Each row was made from one walk, in order. Every step used is in the known rows, and no mark comes twice. Write each row's walk.
Known rows:
pivokeg-mifip-talig-koluzul-fizi: [ -8.5,   8.4, -12.7, -20.7,   9.2,  25.7, -22.6,  28.0,  15.0,  26.5,
 -34.8,   8.8, -11.3,   1.6,   2.9,  40.2,  -5.6,  -2.5,  28.8,   4.9,
 -19.4,   4.2, -33.8, -10.8]
pivokeg-mifip-talig-koluzul: [  1.4,   4.4, -15.6, -14.8,  12.7,  26.0, -25.1,  28.7,  13.8,  28.3,
 -32.4,  -1.9, -14.5,  -6.0,   4.0,  39.0,  -4.8,  -5.9,  28.9,   8.2,
 -23.5,   8.3, -25.9, -10.8]
talig-mifip: [ 22.8,   1.3,  19.9,  14.6,  21.2,  11.0,  -5.5,  18.1,   9.8,  17.7,
 -21.4,  -2.3,  -3.7, -19.2,   8.8,  24.2,   7.2,  -5.6,  13.5,  -1.3,
  -6.6,  33.4, -35.6, -20.6]
koluzul-fizi: [-13.6,  24.5,  32.3, -17.6,  -1.4,  14.7,   5.3,   9.9,  28.1,  21.9,
 -23.7,  39.8,  -4.9,  15.1, -13.4,  24.3,   0.1,  -8.7,  25.6, -27.1,
 -13.7,  16.7, -54.4, -14.7]
tusu-tepo: [  7.6, -11.9,  34.0,  -3.8,  31.7,  19.6,  19.7,   5.8,  18.8,  32.5,
 -14.8,   1.7, -23.9,  -9.8,  -6.2,  17.0, -20.6, -24.2,  32.7,  -6.7,
 -13.4,  12.7, -37.3,  -9.5]
mifip-pivokeg-tepo: [ -0.4, -18.6,  -4.2,   4.3,  28.4,  19.1, -18.3,  20.3,  11.2,  16.8,
 -42.8,   0.3,   7.6, -14.1,  -9.1,   5.0, -17.5, -30.3,  13.4,  -7.8,
 -39.5,  10.9, -28.5, -21.6]
talig-koluzul-tusu-tepo: [ 17.9,  -6.4,  27.3,  -8.6,  24.8,  -1.1,  15.7,  23.3,  25.6,   6.6,
   2.7,   8.8,  -3.7, -24.5,   0.6,  25.5, -27.4,  -4.6,  15.9,  -3.3,
  -1.7,  21.8, -29.8, -16.5]
talig-mifip-pivokeg: [ 16.1, -17.4,   5.9,   7.4,  23.6,  10.2, -17.5,  26.1,   5.9,   5.3,
 -26.1,  -3.0,   9.4, -18.8,   3.3,  15.9,   1.3,  -9.8,  -5.6,  -6.8,
 -19.3,  27.0, -30.6, -28.6]
mifip-talig-koluzul-tusu-tepo-pivokeg: [ -4.3,  -6.7,  17.6, -12.2,  18.7,  10.5, -14.0,   9.1,  27.2,  29.3,
 -27.7,   0.1, -14.0,  -8.0,   8.5,  34.2, -22.4, -16.9,  25.4, -13.0,
 -38.2,   9.4, -43.2,  -6.8]
koluzul-talig: [ 21.5,  12.2,  34.2, -10.0,  -0.6,  24.0,  -0.1,  18.5,  18.9,  18.7,
 -12.9,  18.4, -29.9,  -3.2,  -6.4,  10.2,   9.1,   9.4,  32.1, -27.7,
 -10.4,  10.7, -38.4, -23.8]
koluzul-fizi-petim: [ -3.8,  18.1,  40.4, -30.4,   8.0,  14.8,  13.2,  11.8,  48.2,  37.2,
 -37.1,  54.2,   5.4,   1.9,  -6.6,  30.4,  16.6,   1.9,  22.0, -42.6,
 -15.0,   7.9, -45.9, -17.5]
pivokeg-mifip: [  7.9,   9.9,  -4.7, -10.2,   4.0,  27.1, -15.0,  29.7,  10.3,  22.6,
 -24.3,   2.2, -20.3, -13.7,  -4.5,  34.3,   6.6, -10.7,  32.8,   6.7,
 -17.4,  15.6, -27.2,  -6.7]
tepo-pivokeg-mifip-talig-koluzul: [ 16.8,  13.8,  -6.4,  -8.5,   6.4,  19.7, -32.5,   6.0,  25.9,  37.4,
 -28.4, -11.2, -19.7, -30.9,   2.7,  37.1,  -1.6, -27.7,  40.9,  -0.6,
 -37.4,   3.1, -35.6,  -3.7]
tusu-koluzul-talig-mifip-pivokeg-tepo: [ 40.3,  -6.8,  14.5, -11.8,  35.7,  39.6,  20.6,  17.0,  13.1,   5.3,
  -6.3,  20.5, -21.5, -18.9, -10.5,   4.6,  -9.6,  10.4,  19.9,  -7.4,
   4.1,  -5.2, -31.3, -34.4]
tepo-pivokeg-mifip-talig: [  8.8,  13.5,  -2.5,  -9.3,   0.2,  24.6, -35.5,   3.3,  22.8,  40.3,
 -34.3, -10.9, -26.4, -26.4,   2.0,  38.9,   3.6, -32.7,  44.1,  -3.9,
 -45.2,   2.8, -41.7,   2.5]
tusu-tepo-pivokeg: [ 15.7,  -6.9,  32.0,  -2.3,  28.3,  17.7,  10.0,  -7.0,  25.5,  39.1,
 -16.0,  -6.7, -27.4, -27.5,  -3.9,  18.9, -19.4, -37.3,  41.8,  -7.8,
 -22.6,   4.6, -43.8,  -4.3]
koluzul-talig-mifip-pivokeg: [ 22.5,  -7.6,  22.2,  -4.9,   9.6,  20.2, -11.2,  28.4,   5.4,   4.6,
 -19.6,  10.4, -13.1, -11.0,   3.6,   5.5,   7.7,  14.6,  10.1, -19.8,
  -3.8,   8.8, -38.6, -33.9]
tusu-tepo-pivokeg-mifip-talig-koluzul: [ 12.1, -10.3,  11.8,  -9.7,  31.5,  21.7,  -1.1,   1.5,  20.9,  40.2,
 -21.8, -12.2, -25.0, -28.7,   3.5,  25.9, -25.3, -29.8,  42.1,   6.2,
 -18.2,  -5.3, -39.4,  -3.8]
fizi-koluzul-tusu-tepo-pivokeg-mifip: [-12.2,  -6.2,  35.7, -14.4,  -4.9,  24.8, -12.1,  24.3,  21.4,  28.1,
 -29.0,  12.0,  -3.8, -33.9,   6.7,  55.1,  10.8, -27.3,  28.1, -21.3,
 -28.1,   3.8, -41.7,   4.2]
tepo-tusu-koluzul: [ 18.8,  12.3,  34.7,  -4.6,  21.2,  14.8,   0.3,   6.9,  23.1,  -7.6,
  15.2,  23.2,   0.5, -27.0, -39.7,  23.7,  13.1, -13.6,  39.4, -19.6,
  -9.2,   1.2, -32.7, -10.7]

Which walk is each row?
[ 12.6,  -7.5,  18.4,  -7.7,  25.6,  23.2,   3.5,   1.7,  18.6,  38.0,
 -19.9, -10.3, -30.1, -30.6,  -0.9,  24.9, -18.4, -33.7,  45.4,   4.0,
 -17.4,  -1.5, -41.7,  -0.3] : tusu-tepo-pivokeg-mifip
[  8.3,  10.3,  -0.9, -12.3,   0.1,  17.2, -33.1,  10.1,  24.0,  31.1,
 -27.9,  -8.8, -21.7, -32.9,   5.4,  41.1,  -3.3, -26.9,  39.5,  -1.6,
 -38.5,   2.9, -42.2,   2.8] : tepo-pivokeg-mifip-talig-koluzul-tusu
[  4.5,   3.6,   7.2,  -6.4,  22.2,  14.0, -15.5,  11.1,  29.9,  33.5,
 -28.1,   3.0,  -6.2,   3.9,   2.2,  28.9, -12.3, -11.2,  19.6, -15.1,
 -37.2,  18.7, -29.2, -20.3] : mifip-talig-koluzul
[ 17.1,  18.5,  25.7, -27.9,  20.4,  33.1,  32.1,   6.8,  32.6,  13.5,
   0.0,  43.7, -17.4,   3.5, -28.1,  21.3,  -9.5,  -2.4,  23.2, -20.3,
  -6.8,   4.4, -40.8, -23.3] : tusu-koluzul-fizi
[  1.0, -18.4,   1.5,   2.9,  34.9,  18.6, -16.5,  17.7,  10.8,   0.8,
 -27.7,   8.3,  14.8, -23.9, -23.3,   6.4, -12.4, -27.9,  20.1,  -9.0,
 -30.4,  -2.9, -28.6, -19.0] : mifip-pivokeg-tepo-tusu-koluzul
[ 22.6,  12.8,  40.2,  -8.8,  16.1,  18.0,   1.2,  10.8,  20.2, -10.8,
  16.4,  28.4,  -6.4, -25.0, -37.6,  17.7,  15.9,  -0.1,  43.1, -24.7,
  -0.7,  -8.0, -36.8, -15.4] : tepo-tusu-koluzul-talig
[ 22.1,   0.5,  31.3,  -7.8,  21.9,  16.1,  -5.9,  16.1,  13.4, -18.6,
  11.4,  24.3,   3.7, -28.2, -33.6,  14.4,  14.4,   1.8,  29.4, -21.5,
   0.8,  -9.8, -35.9, -20.7] : tepo-tusu-koluzul-talig-mifip-pivokeg
[ 12.5,   6.1,  23.6,  16.4,  36.2,  25.4,   3.5,   5.2,  11.8,  11.3,
 -20.2,  11.8,  -5.1, -31.8, -14.8,  10.5,  -4.4, -12.7,  60.8,   1.3,
   2.3,  -8.9, -40.0,  -9.1] : pivokeg-tepo-tusu-koluzul-talig
[-14.2,  -7.5,  46.8, -11.3,  -1.9,  21.4,  -3.0,  24.2,  23.4,  25.7,
 -25.7,  18.3,  -0.6, -22.9,   3.7,  49.9,   9.7, -23.6,  20.7, -29.7,
 -27.5,  12.9, -40.3,  -1.4] : fizi-koluzul-tusu-tepo
[ -9.6,  -7.0,  -6.3, -19.3,  14.4,  24.8, -18.6,  30.4,   9.1,  23.8,
 -31.5,  -1.3, -19.5,  -8.4,   8.5,  41.5, -13.9,  -6.6,  30.2,  11.4,
 -20.1,   2.4, -34.7,  -2.5] : pivokeg-mifip-talig-koluzul-tusu-tepo
[  3.4, -10.0,  15.6, -10.4,  26.2,  25.7,  -3.1,  -0.2,  17.4,  42.4,
 -28.4, -12.1, -32.3, -23.8,   2.3,  27.3, -19.9, -34.8,  45.9,   3.0,
 -25.9,  -5.7, -45.3,   2.5] : tusu-tepo-pivokeg-mifip-talig
[  6.8, -15.7,   7.1,   8.9,  36.8,  14.9, -10.3,  20.1,   2.0,  -2.6,
 -28.9,   9.0,  18.8, -23.8,  -2.3,  12.5,  -5.4,  -7.7,  10.3,   1.7,
  -2.4,   5.6, -41.9, -24.6] : talig-mifip-pivokeg-tepo-tusu-koluzul-fizi
[-10.1,   4.3,  -9.5, -14.3,   4.7,  32.3, -28.9,  26.0,   9.2,  31.9,
 -40.9,  -1.4, -23.6,   0.4,   2.2,  40.4,   3.0, -12.2,  33.7,   3.1,
 -34.5,   8.4, -34.1,  -2.3] : pivokeg-mifip-talig
[ 24.9,   8.9,  38.9,  -4.5,  21.0,  16.8,  -0.2,  12.0,  15.5, -12.6,
  14.7,  24.7,  -3.1, -28.6, -30.4,  18.6,  17.0,   4.4,  38.7, -19.2,
   6.4,  -5.9, -38.2, -17.4] : tepo-tusu-koluzul-talig-mifip
[  3.9, -17.6,   5.1,  -1.2,  31.9,  21.7, -15.7,  19.8,   8.8,  -2.3,
 -26.5,  10.5,  10.1, -22.5, -22.2,   1.1, -10.5, -17.7,  22.9, -12.5,
 -24.3,  -9.1, -31.4, -22.4] : mifip-pivokeg-tepo-tusu-koluzul-talig
[-19.7, -13.3,  32.7, -17.6,   1.9,  15.0,  -6.4,  16.5,  12.7,  18.9,
 -26.1,   1.5, -33.1, -21.4,   8.2,  40.0, -18.5, -25.1,  36.5,  -6.8,
 -32.0,   3.2, -61.1,  16.5] : koluzul-tusu-tepo-pivokeg-mifip-talig
[ -8.7, -10.2,  44.7, -11.4,   2.8,   8.2,   4.5,  11.9,  17.6,  14.9,
 -14.9,   4.6, -29.3, -26.6,   3.2,  33.0, -17.9, -26.7,  32.8, -13.1,
 -27.6,  11.1, -58.6,  11.6] : koluzul-tusu-tepo-pivokeg
[ -8.8,   9.7,  11.7, -14.8,  16.7,  13.6, -12.0,   9.9,  32.3,  31.7,
 -31.5,  18.5,  -1.4,  14.5,   0.8,  29.5, -14.0,  -6.4,  20.2, -20.1,
 -30.5,  12.8, -40.5, -19.7] : mifip-talig-koluzul-fizi
[ 18.5,  -4.2,  16.5, -11.6,  21.9,   2.0,   6.3,  23.4,  23.9,   9.3,
   0.2,   2.7,  -7.6, -35.3,   3.8,  29.9, -25.4,  -8.1,  22.7,   3.9,
  -1.7,  13.4, -31.5, -10.4] : talig-koluzul-tusu-tepo-pivokeg-mifip
[ 20.8,   5.1,  22.2,  -6.6,  13.9,  -3.2,   4.9,  26.3,  28.4,   3.8,
   2.2,  12.6,   0.4, -22.4,  -1.2,  28.5, -14.7,  -1.1,  11.6,  -8.8,
  -7.7,  29.7, -25.9, -19.4] : talig-koluzul-tusu
[ 21.7,  17.3,   1.0,  -5.3,  -0.1,  20.6, -25.6,   6.5,  23.5,  33.3,
 -22.5,  -8.6, -23.9, -36.5,  -3.1,  34.3,   6.2, -31.0,  43.5,  -1.9,
 -32.9,   7.6, -37.4,  -1.2] : tepo-pivokeg-mifip
[  2.2,  -6.0,  14.7, -16.3,  28.6,  21.8,   2.0,   0.8,  22.4,  38.2,
 -24.2,  -1.8, -21.5, -19.9,   2.2,  27.3, -26.0, -27.1,  42.9,   3.1,
 -13.6,  -9.5, -47.3,  -3.7] : tusu-tepo-pivokeg-mifip-talig-koluzul-fizi
[ 11.2, -18.1,  11.4,   2.4,  41.8,  15.4,  -7.0,  20.9,  12.1,   4.9,
 -36.7,  16.2,  24.0, -30.1,   0.9,  14.7,   2.3,  -2.4,   8.5,  -6.1,
  -2.9,   1.3, -37.1, -25.1] : talig-mifip-pivokeg-tepo-tusu-koluzul-fizi-petim
[ 16.2,  -8.7,  23.3,   5.0,  16.6,  17.8, -16.8,  25.4,   0.1,  -1.0,
 -23.4,   8.8,  -4.2, -20.5,   2.0,   3.0,   7.5,  11.9,  23.3, -13.0,
   3.1,  -1.0, -42.3, -27.5] : koluzul-talig-mifip-pivokeg-tepo-tusu
[ 42.9,  -4.3,  18.5, -18.8,  27.9,  37.0,  20.1,  18.8,  16.6,   1.3,
   2.6,  23.5, -22.7, -14.7, -15.2,   8.1,  -4.2,  13.2,  12.4, -15.6,
   0.7,   0.1, -29.4, -36.8] : tusu-koluzul-talig-mifip-pivokeg
[ 15.2,   3.2,  22.2,  20.9,  40.4,  23.4,   2.0,   7.3,   6.9,   8.9,
 -21.9,   8.3,  -2.2, -35.6,  -8.6,  10.6,  -3.5,  -8.5,  56.2,   6.4,
   9.3,  -7.2, -42.1, -10.7] : pivokeg-tepo-tusu-koluzul-talig-mifip
[ 16.4, -19.5,   4.1,  15.6,  41.2,  15.8, -12.6,  21.5,   0.7,  -1.4,
 -26.8,  -1.7,  16.0, -31.5,  -1.1,  11.9,  -4.6, -11.3,  10.0,   4.7,
  -6.9,   9.9, -33.5, -24.6] : talig-mifip-pivokeg-tepo-tusu-koluzul
